In the rows, 128 means zero.
Known rows, with every step that occurs
gulonuz > sito > peko > kanad: [109  91  73 155 105 124 177 140  95 141 123 127 117 157 120 134 136 152
 135 136 205 175 132 141 155 131 119]
peko > kanad > zega > kenas > rati > kofo: [112 178  78 110 116  67 169 110  93 122  69 124 109 190 135 130 126  82
 112 127 101 142  87 116 121 105 135]
mopuru > kanad > peko > sito: [ 90  86  99 131  83 125 167 124 122 145 117 126  98 155 127 120 102 192
 147 133 207  77 164 195 117 121  99]
peko > kanad > zega > kenas: [131 129 122 146 140  17 135 132  96 132  88 131  97 171 156 125  42 128
 151 107 138 143 128 133 131 120 132]
kofo > rati > kenas: [125  95 120 134 185 110 115 117  83 131 144 114 108 119 138 122 116 134
 124 143  32 126 128 137 148 118 124]
gulonuz > sito > peko: [112 126 106 153 147 109 185 117 109 149 141 105  98 142 117 138 154 175
 159 166 225 159 126 120 141 139 114]
sito > gulonuz: [ 80 139 124 115 130  60 155  88 120 149  82 102  94 130 126 137 127  63
 160 138 146 187 147 115 135 150 131]
sito > peko > kanad > mopuru: [148  99  79 171 130 129 199 112 123 144  57 133 107 158 130 133 166 169
 169 124 183 214 144 157 122 107 100]
kofo > rati > kenas > zega > kanad: [110 116 160 157 111  72 129 105  95 122  99 140 110 162 140 126  55 137
 130 143 121 106 106 119 123 115 152]
sito > gulonuz > kanad > zega > kenas: [116 147 129 137 152   4 153 120 104 140 100 113  88 165 136 128  42 101
 164 133 141 149 116 116 139 135 130]
kanad > mopuru: [137 122 106 174 184 120 175  94 129 143  46 118  89 155 138 134 161 157
 167 135 141 198 135 134 102 116  90]
rati > kenas: [110 116 135 135 137  96 121 125  88 133 117 114 105 128 122 133 128 126
 108 135  33 113 124 138 138 129 125]
peko > kanad > kofo: [113 129  91 154  81 124 145 102  97 140  79 144  83 131 159 134 125  86
  94 116 125 115 127 133 123 128 111]
gulonuz > kanad: [ 89 117  83 154 164  96 144 112 113 142 137 108 101 166 101 135 105 118
 141 163 158 157  98 129 147 161  97]
sito > peko: [119 119 111 133 111  72 151  99 127 146 139 118 107 142 125 140 140 165
 170 143 222 151 141 156 135 140 118]
kanad > gulonuz > sito: [ 82 135 108 183 185 148 205 125  86 142  92  87  75 143 130 141 167 142
  99 172 152 104  98  70 126 140  83]
zega > kenas: [125 151 117 143 138  26 136 118 101 131 108 106  95 163 151 137  51 122
 129 124 149 114 121 121 147 133 130]
mopuru > kanad > zega > kenas > rati > kofo: [100 184  83 102 124  71 173 109 113 126  82 123 105 187 136 128 124  85
 109 143 114 122  84 108 119 115 140]
rati > kenas > zega > kanad > mopuru: [140 125 143 184 135 104 185 101 116 133  34 136  97 163 135 133 122 159
 154 138 128 166 116 123  98  99 119]
kenas > zega > kanad > peko: [ 77 111 138 142 105  28 135 103 102 136  66 147 101 161 146 136  93 181
 140 135 203  75 135 157  89 101 106]
kofo > rati > kenas > zega > kanad > gulonuz > sito > peko: [114 122 124 160 124 116 211 121  95 141 137 109 101 137 122 136 152 183
 134 172 200  96 111 105 143 120 118]
kanad > kofo > rati > kenas > zega: [ 96 134 150 146 154 105 112 120  92 128 106 138 109 155 137 120 119  95
 113 118  70  78 108 108  93 118 139]
zega > kenas > rati: [117 182  99 125 151  21 146 125 105 124 102  91 101 171 140 149  83 104
 124 130 125 140 100 105 136 122 145]
kenas > rati: [103 164  96 125 167  63 135 113 116 129  99  95 101 163 130 148 129 107
 134 137 125 166 105 114 117 129 130]
sito > peko > kanad > kofo > rati > kenas: [138 101 107 134 132 123 139 117  78 135 142 130 105 107 145 123 127 127
 110 135  46 108 132 143 155 109 126]
gulonuz > kanad > kofo > rati > kenas: [126 111 111 139 167 123 131 112  78 135 144 121  97 112 137 123 118 114
 105 149  26 105 115 128 150 119 117]
peko > kanad > zega > kenas > rati: [123 169 103 127 151  15 145 134 101 125  89 106 101 178 143 142  76 108
 140 118 116 162 106 114 124 113 145]

Rows
[117 132  87 158  72 133 175 109  93 146  98 139  84 126 149 135 141 106
 103 129 162 117 125 128 133 126 114]
gulonuz > sito > peko > kanad > kofo
[134 109 128 142 144 112 129 102  78 131 128 126  94 107 153 124 101 124
 104 146  31 103 122 130 147 109 130]
zega > kanad > kofo > rati > kenas
[ 92 125 130 187 176 147 206 128  73 133  98 100  84 144 133 134 135 149
  93 178 127  83  88  65 131 120 105]
kofo > rati > kenas > zega > kanad > gulonuz > sito
[113  83 132 146  82 105 162 114  88 133 105 133 105 157 132 118  78 197
 146 127 161  78 154 191 113  94 109]
kofo > rati > kenas > zega > kanad > peko > sito
[127  92 120 143 135  66 133 122 113 145  94 148 102 159 137 119 116 153
 188 114 159 198 145 162 106 121 118]
sito > peko > kanad > zega
[ 80 116 122 111  86  76 183  94 110 151  76 105  94 132 119 130 122 106
 167 128 177 148 172 162 127 128 115]
kanad > peko > sito > gulonuz
[126 109 114 131 136 134 156 108  79 139 139 114  96 106 130 120 112 100
 113 146  31 112 127 137 158 119 124]
peko > sito > gulonuz > kanad > kofo > rati > kenas
[135 129 136 188 142 102 183  89 125 135  30 136  95 175 139 132 119 159
 163 138 166 177 119 122  94 104 115]
kenas > zega > kanad > mopuru
[ 92 123 150 144 171  96 107 126  92 126 113 130 118 164 129 119 115 110
 125 121  78  98 109 113  97 120 140]
kofo > rati > kenas > zega
[103  94 132 149  62  98 164 111 100 136  88 134  99 166 129 125  80 194
 153 123 201  85 154 189 102 104 104]
kenas > zega > kanad > peko > sito
[120 111  85 140 183 137 131  87 122 142 146 132  86 123 178 115  98 114
 131 157 149 120 128 120 135 130 118]
mopuru > kanad > kofo > rati
[ 92 124 124 118  91  95 180  92 115 148  88  98  95 135 116 129 113  83
 168 131 157 172 160 144 135 144 130]
peko > sito > gulonuz
[ 89 133 142 141 147 118 121 128 104 129 118 142 111 155 136 116 115  97
 108 130  82  67 106 106  98 123 147]
mopuru > kanad > kofo > rati > kenas > zega
[ 98 192  83 102 125  52 185  98  99 129  72 111 104 182 120 132 128  60
 123 144 102 146  80 104 126 117 134]
sito > gulonuz > kanad > zega > kenas > rati > kofo
[103 125 168 160  86  65 131 111  97 123  85 139 108 167 132 132  61 130
 121 140 125 102 105 120 116 120 152]
rati > kenas > zega > kanad
[ 95 146  99 138  97 130 149  98 136 147 108 141  72 124 161 130 116  90
  96 148 154  71 121 116 122 147 123]
mopuru > kanad > kofo
[124 141 128 138 130  21 165 122 102 140 100 113  89 167 131 124  37 114
 169 128 145 149 122 132 139 132 129]
peko > sito > gulonuz > kanad > zega > kenas
[124 179 115 124 166   9 143 126 107 127  92  99  95 173 143 143  81 108
 146 126 115 153 103 107 117 115 143]
kanad > zega > kenas > rati
[ 90 132 142 139 129 117 145 120  90 133 114 130 110 156 115 117 112  82
 120 126  78  88 109 115 107 123 141]
peko > sito > gulonuz > kanad > kofo > rati > kenas > zega
[ 99 126 134 154 141 124 144 137  80 131 118 140 115 156 128 119 132 111
 110 126  99  88 107 105 105 113 141]
gulonuz > sito > peko > kanad > kofo > rati > kenas > zega
[ 94 119 130 137 177  52 146 104 118 152  93 123  86 154 116 122 104 100
 193 144 128 207 122 128 108 146 111]
sito > gulonuz > kanad > zega
[ 95 176  75 111 129  97 161  91 105 126  78 114 107 180 125 136 163  85
 107 142 105 145  87 114 113 118 123]
kenas > rati > kofo
[124 113  83 142 170 136 158  78 102 145 139 116  85 123 152 116  97  97
 148 153 141 144 127 131 145 130 106]
peko > sito > gulonuz > kanad > kofo > rati
[140 131 121 140 121  14 143 132  99 135  98 132 100 168 152 127  51 143
 161 110 163 151 133 141 137 118 136]
sito > peko > kanad > zega > kenas
[104 150  93 156 117 115 153  92 106 147 105 126  72 132 136 137 119  83
 103 148 133 104 101 118 127 146  97]
gulonuz > kanad > kofo
[133 144 140 143 158   6 130 118 102 135  92 121  88 165 158 128  47 130
 160 118 133 139 125 125 120 125 129]
kanad > zega > kenas
[120  96 119 153 148  84 151 131 104 147  95 142  98 159 134 119 123 156
 182 126 162 198 137 145 107 123 116]
gulonuz > sito > peko > kanad > zega
[102 123 135 144 126 107 127 129  91 129 116 147 120 157 132 119 125 107
 119 114  96  89 113 123 106 113 144]
sito > peko > kanad > kofo > rati > kenas > zega
[110 187  90 110 133  58 165 101  98 124  69 119 103 186 136 131 128  84
 117 133  98 133  85 111 113 108 133]
kanad > zega > kenas > rati > kofo
[131 119 117 156 167 110 128  74 102 133 115 138  87 134 178 119  76 117
 138 144 145 124 118 116 119 114 123]
kenas > zega > kanad > kofo > rati
[ 92 158  99 143 102 101 171  84 108 152  94 120  71 121 131 138 125  50
 113 149 133 120 110 110 133 151 108]
sito > gulonuz > kanad > kofo
[117 128  88 167 177 113 210  94 128 152  58 109  91 155 109 135 157 117
 176 155 155 226 121 123 127 131  92]
sito > gulonuz > kanad > mopuru
[102  91 110 140  94 110 159 112 102 141  99 121  96 153 129 126 109 190
 154 122 187 100 164 198 108 112  88]
kanad > peko > sito
